Each row was made from one small tree. The marks that hang from a mark follow it in brackets, in the order of their numbers. Every link used is in the known rows. Write each row's tree.
Known rows
Q277[Q662]: [ -2.8 -21.3   0.9   2.7   6.1  -9.8  -2.1   4.4   6.7 -19.0  -0.7  -2.2
  -1.2  -4.1   3.1  -7.5   5.6  -9.9   2.6   1.4   5.5  -7.2  -0.5]
Q698[Q856[Q265[Q252]]]: [ -0.9  14.7   8.2  19.5   0.4   8.0 -21.2 -15.1   4.4  -2.4   3.3 -13.2
 -20.8   6.1  -7.4 -15.8  -3.6   7.7  19.3   3.7 -17.9 -10.7  14.0]
Q94[Q55[Q265[Q252]] Q277[Q662]]: [ 11.4  -9.0  -0.9  11.2  18.2  -0.7   9.4  19.1 -20.8 -39.3  41.7   0.1
  -2.2  18.8  -5.7 -16.1  33.8  -5.8 -12.6  -9.3  -1.8 -29.7  10.1]
Q277[Q94 Q265]: [ -1.7  -4.3 -14.5  22.4  -9.7 -20.2   2.2  -2.3 -14.3 -17.6  -0.1   7.3
 -17.0 -12.3   6.0   4.6   0.9 -17.0   3.7  19.0   8.3   5.0  13.7]
Q252[Q698]: [ 6.6 -8.4  1.8 -1.8  9.0  7.0 -3.2  1.3 -4.0 -9.0  7.1  6.5 18.5  4.8
  3.8  7.1 -8.2  0.0  6.0  4.7  9.4 27.9  8.6]
Q352[Q94[Q277[Q265 Q662[Q856]]]]: [ -1.1  -6.1  -2.4  34.7  21.0   2.1   4.9  10.8 -49.0 -34.5   1.4   9.1
 -15.7   1.7   3.7 -19.9  14.3  -7.2   3.9  13.5   0.6  -5.2  18.7]
Q662[Q352[Q94[Q277]] Q856[Q265[Q252]]]: [  8.1  30.2   9.4  47.0  16.3  31.7  -3.2   2.0 -67.7 -14.2  15.8  -7.0
 -34.4   6.5   2.0 -18.6  -2.1   4.8   3.1   0.8  17.0 -11.4  17.4]
Q856[Q265[Q252[Q698]]]: [  8.3   6.1   5.3  -2.0   4.9  10.5 -15.5  -4.6  -7.2 -17.3  20.4   0.1
  -2.8  13.1   4.9   4.7 -12.2   2.9  11.5  -0.6   9.4  16.5  24.0]
Q55[Q94[Q277[Q662[Q856]] Q352]]: [  6.0   4.3  -2.5  29.4  11.1  13.6   6.7  -2.3 -25.6 -32.4  21.0  -6.1
  13.8  -2.6   5.6 -43.7  25.2   1.0 -13.5 -28.3   8.3 -14.8  -8.7]
Q55[Q94[Q352] Q265]: [ 12.5  15.2 -22.7   2.4   0.3   1.8   3.3  -8.6  17.3 -19.5  25.2  -7.9
  24.1  16.8  -4.7 -37.5  -3.9  -8.0 -21.5 -28.0  11.2   1.2  -2.4]
Q856[Q265[Q252]]: [  1.3  13.4   4.5   1.2  -3.3   4.9 -12.2  -5.0  -5.1  -7.2  13.8  -8.8
 -22.3   7.5   2.8  -3.4  -5.7   0.9   3.8  -4.3   0.5 -12.0  16.3]
Q698[Q252 Q856]: [ -6.9   3.1   6.3  45.2  10.5   8.0 -18.3 -20.5  14.5   6.2 -22.7 -18.0
  13.6  -1.4  -7.9 -25.5  -2.0   6.2  19.3  13.0 -30.5  -2.8  -0.7]
Q55[Q94[Q277 Q352[Q698]] Q265]: [ 16.1  35.7 -11.1  15.0  19.5   9.4  12.5 -14.8   4.7 -34.5  38.0   1.4
  21.7  32.5   9.8 -21.3   8.8   5.1 -21.6 -23.6   4.5  -7.0   0.4]
Q352[Q94[Q55[Q265] Q277[Q662]]]: [ 12.2   2.6  -5.1  17.4  17.2 -11.1  16.6  17.2 -22.0 -40.1  28.2   7.4
   5.5  22.9 -13.3 -17.4  35.8  -0.8 -13.7  -1.5  -0.9 -16.2  31.1]
Q277[Q94[Q55] Q265]: [  3.0  -4.0  -9.2  17.7 -11.8 -21.6  19.6   4.1 -19.3 -14.4  14.0  10.3
 -12.9 -13.7  -3.6   3.9  23.0  -0.2  -1.2  14.7   6.4   3.2  26.0]
Q662[Q856]: [ -4.4   0.0   9.1   9.3   5.4  16.5   1.7   2.0 -20.4   6.8   0.4   0.9
  -3.6 -11.8   0.4 -13.5   0.0   4.1  -5.9  -1.7   2.2  10.4  -9.4]
Q662[Q352 Q856[Q265]]: [  6.2  19.7  11.4  27.8   9.6  15.9  -3.8 -11.0 -29.8   4.7   3.7   1.1
 -16.0 -13.5   8.7 -24.4 -19.4  10.0   6.0  -4.1  31.2  11.4  -4.6]
Q55[Q94[Q277] Q265[Q252]]: [  8.9  12.3 -22.0  11.2   8.4   9.8  -5.7  11.1 -19.4 -30.9  38.3  -6.8
   1.1  22.5   4.3 -28.7  -9.8 -10.3 -17.3 -14.6  -6.8 -15.7  -3.0]
Q856[Q265]: [  6.4  20.6   3.1   1.9  -3.3  -5.8  -8.4 -11.9   5.3  -3.3   3.1   1.4
  -7.9   5.8   4.5  -6.3  -5.8   7.3   6.0  -6.4   5.4  -0.5  16.0]
Q662[Q352]: [  7.7  -0.5  -0.4  16.8   7.1   6.2   2.5  -0.7 -13.2   3.4   0.8  -3.1
  -3.8  -8.3   3.7  -4.8 -11.9  -3.4   4.2   3.0  23.1   1.4 -11.5]
Q55[Q265[Q252]]: [  2.9  -3.9  -9.7  -1.7   8.7   8.8  -8.3   6.8   0.8 -11.6  21.3  -7.0
  -8.1  14.5  -5.9  -9.4  -8.4 -15.7 -10.0  -2.2   0.7  -6.2  -3.9]
Q662[Q352[Q94 Q698] Q856[Q265[Q252]]]: [ -7.5  20.8  20.4  34.3  21.1  31.7   4.6  -7.0 -36.7 -11.0  16.2  -6.0
 -38.9   2.5   6.6  -9.0 -11.6   6.4  -3.3  11.4  17.6   7.9  16.9]
Q352[Q94]: [-4.7  3.2 -3.5  5.8 -0.7  0.0  2.5  4.4 -9.5 -7.0 -3.2 -3.1 -6.0  6.1
 -9.0 -1.8  3.7 -3.0 -3.6  6.9 -4.5  1.8 19.7]
Q94[Q55 Q352]: [ 10.4  10.6   5.9  -0.3  -3.7   3.7  25.8  -4.5   1.2   0.8  20.0  -1.7
  14.0   5.4 -15.2  -4.0  41.6  15.6  -7.3 -19.2   4.8  -9.1  12.3]
Q662[Q352[Q698]]: [  1.7   6.1  11.2  16.3  19.0  11.9  13.3  -9.3  -3.9  -1.4   7.5   2.5
  -8.4  -1.1  13.2   9.0 -10.9   3.7   0.3  10.3  19.6   6.9  -9.4]
Q94[Q352]: [  7.2   9.7   1.0   5.8  -0.9   6.0   6.0  -9.8   9.1  -2.4   5.1  -3.7
  10.9   4.7  -6.6  -3.1  18.1  -0.6  -0.6 -16.7   8.1  -8.4   1.4]

Write each row's tree
[  1.2 -12.7   5.4  17.2  11.9  22.2 -15.8  -1.9  -3.7  -7.6   7.9  -7.6
   5.8   3.5  -9.1  -2.0  -4.7  -2.3  20.5  14.0 -14.2  15.2   8.0] => Q265[Q252[Q698[Q856]]]
[  1.0 -18.7   1.0  33.7  20.3   4.1  23.5  14.9 -46.1 -19.4   8.8   3.9
 -16.1 -18.2  -5.3 -27.4  11.2  -0.9   1.2  12.9  24.5   7.3  15.6] => Q277[Q265 Q662[Q352[Q94[Q55]] Q856]]
[ -3.4  16.8  15.1  30.2  16.8  14.4   6.8 -29.9  23.1  -5.6   0.0 -11.7
  20.0  12.5   3.2  -3.2  16.7   7.6  -2.3  -2.6  -6.8  -3.1   3.8] => Q94[Q352[Q698[Q252]]]
[ -6.7  16.6  11.6  44.8  25.6   7.5   8.6 -17.7  16.2 -10.1   3.7  -9.6
  15.8  24.2 -18.8 -26.5  18.8  15.7  -0.5  21.4 -36.3   8.2  30.3] => Q352[Q94[Q55[Q265]] Q698[Q252 Q856]]
[ -5.6   4.6   2.1  46.2   4.9   4.7   4.9 -23.8   3.6 -24.4  14.3  -9.9
 -23.2  -3.0  -4.1   4.5  22.9 -11.8  11.1  20.1  -8.8  -7.5  16.1] => Q277[Q94[Q352[Q698[Q856]]] Q265[Q252]]
[  0.0  15.7  -2.2   2.0   4.3   7.7  16.7 -17.3  17.7 -16.4  21.3  -6.2
  14.0  11.0   6.6 -12.4   5.5   7.0 -15.9 -17.7   2.0   3.1   0.8] => Q55[Q94[Q352[Q698]]]
[ 14.7  32.2  21.9  34.7  17.1  14.8  27.0 -19.6  -3.5  -9.9  24.6   0.9
  13.5  16.8  -9.7   0.3  56.6  31.3   5.8  -6.6 -18.5 -18.1  15.5] => Q94[Q55 Q277 Q352[Q698[Q856]]]
[ 14.0  20.6 -23.1  10.4   8.4  -0.9  -1.8   4.6 -10.7 -26.8  25.4   2.4
  15.0  19.6   7.6 -32.1 -10.0  -1.6 -16.4 -15.7  -1.4  -6.1  -1.3] => Q55[Q94[Q277] Q265]
[  1.5   9.5  14.0  19.9  15.9   8.8  33.1   2.4 -21.2  -6.2  17.9   2.0
  -8.7   2.3  -4.2   8.0  14.7  15.8  -5.9  14.2  12.3   6.5  22.0] => Q662[Q352[Q94[Q55] Q698]]
[  2.7 -15.9  -8.5  19.4  15.0  -3.1  -3.9  10.3 -25.8 -38.2  15.3   0.1
 -19.5   6.4  10.5  -3.2  11.8 -15.2  10.2   7.0  -1.1 -29.9   7.8] => Q94[Q277[Q265[Q252] Q662]]
[ -5.9  30.7  16.0  26.1  12.6   2.5  -5.4 -24.9  13.4 -10.3  -2.4  -2.9
 -15.8  16.4  -4.1  -5.8   1.2  18.9  14.6  18.9 -20.1   7.1  37.3] => Q352[Q94 Q698[Q856[Q265]]]
[ 17.6  21.1 -21.1  15.1   6.7  16.5   0.3  -0.5 -11.8 -32.5  42.5 -12.2
  11.2  28.1  -2.8 -32.9   8.7  -8.3 -20.0 -31.0   0.7 -24.9  -1.4] => Q55[Q94[Q277 Q352] Q265[Q252]]
[ 12.4  -7.5  -6.8  19.3  -6.0   0.6  19.9   1.6 -25.1 -30.7  37.0   5.2
   2.9  -2.7  -9.4  11.4  34.2  -6.9   0.3   3.9  17.7  12.5  35.1] => Q277[Q94[Q55 Q352] Q265[Q252[Q698]]]
[  3.5   0.1   2.0  27.6  18.1  29.7  17.1  20.7 -49.4  -7.9  31.7  -7.7
 -17.9   0.6 -18.8 -28.2   4.5  -3.6 -19.1   0.6  17.6   4.6   8.4] => Q662[Q352[Q94[Q55[Q265[Q252]]]] Q856]
[ -2.7  23.8  10.1  47.1   5.9   1.5 -25.0 -33.5  19.0   3.5 -22.4 -15.7
   5.8   4.5  -3.5 -31.1  -9.0  14.5  26.4   9.2 -24.3  -2.0  14.4] => Q698[Q252 Q856[Q265]]
[ -0.1  -6.8  -3.2  24.9  12.4   7.3   1.3   9.3 -33.3 -31.0  15.4  -0.4
   3.2  -7.9  13.0 -40.9   6.5   1.3 -11.2 -12.0  -1.3  -5.1 -10.4] => Q55[Q94[Q277[Q662[Q856]]]]
[ -3.8   6.1  19.3  27.5  25.7  27.7  14.4  -7.1 -23.9   4.5   9.0   1.5
 -11.7 -14.4  14.3  -5.4 -10.3   7.1  -5.6   9.4  22.6  17.3 -17.9] => Q662[Q352[Q698] Q856]
[  5.6 -23.9  -8.1  37.7   0.2 -26.1  22.0   9.1 -25.3 -30.7  14.6   6.8
 -17.3 -27.1   3.3  -7.6  16.7 -12.8   4.3  18.1  34.8  -2.5  13.4] => Q277[Q94[Q55] Q265 Q662[Q352]]
[ 17.6  13.7  -3.0  -0.9   3.9   0.7  22.4  -3.1   8.3  -6.5  29.5   2.2
  21.6  17.0 -18.0 -17.5  31.6   6.0 -15.4 -23.5  11.6  -5.3  10.2] => Q94[Q55[Q265] Q352]
[ 10.0  15.0   8.0  17.5   8.9   2.7 -18.0 -20.5   9.2  -8.2   0.7   2.7
  12.0   6.9  -0.5 -12.0 -12.7  15.0  27.2   8.5  -2.4  27.1  23.1] => Q252[Q698[Q856[Q265]]]
[  7.7  -8.8 -20.9  -6.6  10.1  14.0 -11.9  10.1  -4.5 -29.6  36.3  -3.9
  18.6  18.7   1.5 -23.8 -27.7 -12.9 -13.1  -7.4   4.8  25.8   2.9] => Q55[Q94 Q265[Q252[Q698]]]
[  2.4   3.9  14.6   7.9  10.3  27.0 -13.7  -2.7 -29.1 -10.6  20.4   1.6
  -6.8   1.4   5.4  -9.5 -12.5   6.1   4.2  -2.1  11.7  26.3  14.7] => Q662[Q856[Q265[Q252[Q698]]]]
[ -8.1  25.7  15.7  65.3  27.0  15.7  -3.8 -23.2  -4.4 -14.5 -13.4 -11.1
   4.9  20.8  -3.7 -11.9  17.7  13.7  15.2  25.5 -41.9  -8.1  22.0] => Q352[Q94[Q277] Q698[Q252 Q856]]
[ -5.8  20.4  18.3  20.9  10.2  12.2 -11.6 -23.7  13.9  -7.8  11.0  -9.1
 -24.9  10.9   2.9  -4.0  -2.0  14.0  15.7  12.4 -20.2  -4.9  15.6] => Q352[Q698[Q856[Q265[Q252]]]]
[  0.0 -16.6   1.4  23.5  28.5  -6.0  11.2  -6.7   0.1 -25.9   5.7   4.7
 -14.3  -8.7  21.4  -0.4 -13.0  -9.5  11.2  19.7  27.1   3.0  -3.6] => Q277[Q265 Q662[Q352[Q698]]]
[ -0.5  29.3  20.4  62.1  24.7  12.1 -13.1 -41.8  16.0   0.7 -14.3 -14.1
  -1.6   2.5   9.9 -22.9 -19.9  18.2  25.8  18.8  -3.9   4.7   5.4] => Q662[Q352[Q698[Q252 Q856[Q265]]]]
[  5.7  -3.1  -1.8  -4.7   5.3   7.0  10.5  13.6  -7.4 -10.2  35.5  -3.6
  -3.6  13.3 -13.6  -9.6  15.4  -1.0 -15.3  -6.8  -2.7  -8.3   8.9] => Q94[Q55[Q265[Q252]]]
